Each row was made from one path, in order. Every step used is in the known rows, and no mark comes twice. Write each row's path.
Known rows:
vaduvep-bamupu-beda-roduf: [-13  19  -7   3   1 -11   1   6 -17  10   4   4   8   8 -21  -1   0  -2
  -9]
roduf-teli: [ -3 -39 -12   1   6  -9  -2   9   0  10  10   0   2   5 -11  -2   2   5
  -6]
teli-sedod-fube-bamupu: [ -8 -18  -5  -5   8  -8   0  11  11   8  -2   6   2   0 -17  -8   6 -13
  -5]
vaduvep-roduf-teli: [ -3  -8 -10   5  15 -10  -7   9   0  10  11  -4   3   2 -13   1   7   3
  -6]
roduf-fube-bamupu: [ -3 -32 -10   4   2  -9   3  11  -9  16  -2   6  -7   7 -12  -2  -6  -3
  -8]
beda-roduf-teli-sedod: [-12 -31  -7   6  23 -11  -7   8   4  -2   7  -3  -2   2 -17  -4   9  -7
   2]
vaduvep-roduf-teli-sedod-fube-bamupu-beda: [ -8  -2  -7  -3  12  -6  -5  11   6  13  10  -1   6   0 -19   2  11  -2
  -1]
sedod-fube: [  0  -2  -6  -2  13  -9  -2   7   8   9   5   6   9   5 -15 -11  -2 -16
  -8]
bamupu-teli: [ -4 -13  -6   6  -2  -9  -4  11 -11   5  10   0   7   1  -8   0  -1  10
 -18]
fube-bamupu-beda-sedod: [ -8   7 -11   4  -9  -4   3  13  -8  20   1   5   4  10 -13   1  -9   8
 -11]
fube-bamupu-teli-sedod-vaduvep-roduf: [-10  -3  -3   6  -5  -5  -2  17  -7  12   0  -3   0  -1 -13  -1  11   9
  -9]
bamupu-teli-sedod-fube: [ -6 -22  -3   0   5  -8  -5  12   0   0   8   2   9  -4 -15  -4   8   0
 -13]
roduf-fube-bamupu-teli-sedod-vaduvep: [ -4 -37  -6   5  -2  -6   1  15 -13  14   0   3  -5   2 -15  -5   6   4
  -9]
vaduvep-roduf-teli-sedod-fube-bamupu-gokome: [ -8 -20  -7  -4  14  -7  -4  11  16   8   1  -3   0  -1 -15   2  13  -3
  -1]
beda-sedod-vaduvep-roduf: [  4  10  -7  17  13  -4  -5  12  -5  14   1  -2   2   8 -17 -17   5   7
 -13]
teli-sedod-fube-bamupu-beda-roduf: [-13   1  -3  -4  13  -7  -2  11   8   8   1   5   5   2 -21  -6   6 -18
  -2]
teli-sedod-fube-bamupu-gokome: [ -9 -24  -4  -8   6  -7   1  12  18   6  -7   5   0   1 -15  -6   7 -13
  -7]

Which path is each row?
[-10 -25  -5   7  23  -9  -7   9   3   2   6  -4  -2   3 -20 -10  14  -9
   4]
beda-roduf-teli-sedod-vaduvep
[ -9 -22  -4  -1  -4  -9   0  10 -10   1   2   3   8  -3 -19  -2  10   7
 -11]
vaduvep-bamupu-teli-sedod-fube
[ -5  -7  -4   5  11  -7  -2  14  -2  13  -1   0  -5   2 -20 -13  16  -5
  -9]
teli-sedod-vaduvep-roduf-fube-bamupu
[-12 -23  -5   3  -9  -7   0  15  -6   8   0   1  -1  -1  -9   3   2  10
 -11]
fube-bamupu-teli-sedod
[ -9  14  -7   4  14 -10  -3   7 -12  12  11   5   7  11 -19  -2  -5 -12
 -10]
bamupu-beda-roduf-fube
[ -7 -12  -4   2   2  -8   1  11  -5   8  -1   2   0   4 -21 -17  17  -1
 -13]
teli-sedod-vaduvep-bamupu
[  3  -7  -6  18   5  -2  -3  15 -13  16   0  -2  -1   5 -17 -11   5  15
  -9]
beda-sedod-vaduvep-roduf-fube-bamupu-teli
[ -5 -14 -10   0  -3  -7   4  11 -13  21   3   8   0  10 -14   1  -7  -2
 -11]
roduf-fube-bamupu-beda
[ -4 -15  -2   7   7  -7  -6  14 -11   6   8  -2   3  -2 -17  -8  16   6
 -16]
bamupu-teli-sedod-vaduvep-roduf-fube
[ -6 -16  -9   3  17 -10  -7  10   3   6   9  -4   1  -1 -15  -1  13   3
  -6]
vaduvep-roduf-teli-sedod
[ -7 -30  -9  -3  -1  -5   0  11  -5  13  10   1   5   4 -22  -9  18   6
  -6]
roduf-teli-sedod-vaduvep-bamupu-beda
[ -6  13  -6  -6   0  -5   2  10   4  19   4   8  10   7 -16  -4  -5 -14
  -4]
sedod-fube-bamupu-beda
[ -1  25  -5   7   5  -5  -2  12 -11  25   6   0   2   9 -19 -11   9  -5
 -10]
sedod-vaduvep-roduf-fube-bamupu-beda
[ -7 -16  -7   0  15  -7  -5  11   9  10   6  -2   1  -2 -18   0  12  -2
   1]
vaduvep-roduf-teli-sedod-fube-bamupu
[ -4 -15  -7   0  21  -9  -8   9   9   6   9  -2   4  -2 -18  -4  14  -4
  -2]
vaduvep-roduf-teli-sedod-fube
[-14  -4  -6  -4   6  -9   0   7  -8   7   7   5  10   4 -27  -2   9  -5
  -1]
vaduvep-bamupu-beda-roduf-teli-sedod-fube
[-10   9  -6   2  12  -7  -5  10  -4  12  14   0   8   8 -22  -7  10  -8
  -4]
bamupu-beda-roduf-teli-sedod-vaduvep
[ -3 -19 -11   5  -2  -5   4  12 -14  20   1   7  -1  10 -15  -1  -9   4
 -11]
roduf-fube-bamupu-beda-sedod
[ -3 -42  -9   1   7  -6  -3  11   3   9   8  -1   0   3 -17 -12  17   2
  -6]
roduf-teli-sedod-vaduvep
[  1   6  -6   8  11  -6  -6  11  -2  17  10  -5   3   6 -17 -13  15  -1
  -6]
sedod-vaduvep-roduf-teli
[  0  -1  -8   8  19 -11  -5   8  -7  11   6   0   0   4 -14  -3   1  -5
 -12]
vaduvep-roduf-fube
[ -9   2  -6  -3   8  -5  -1   9   6  16   6   5   9   5 -19  -1  -1 -14
   6]
sedod-fube-bamupu-beda-roduf-teli
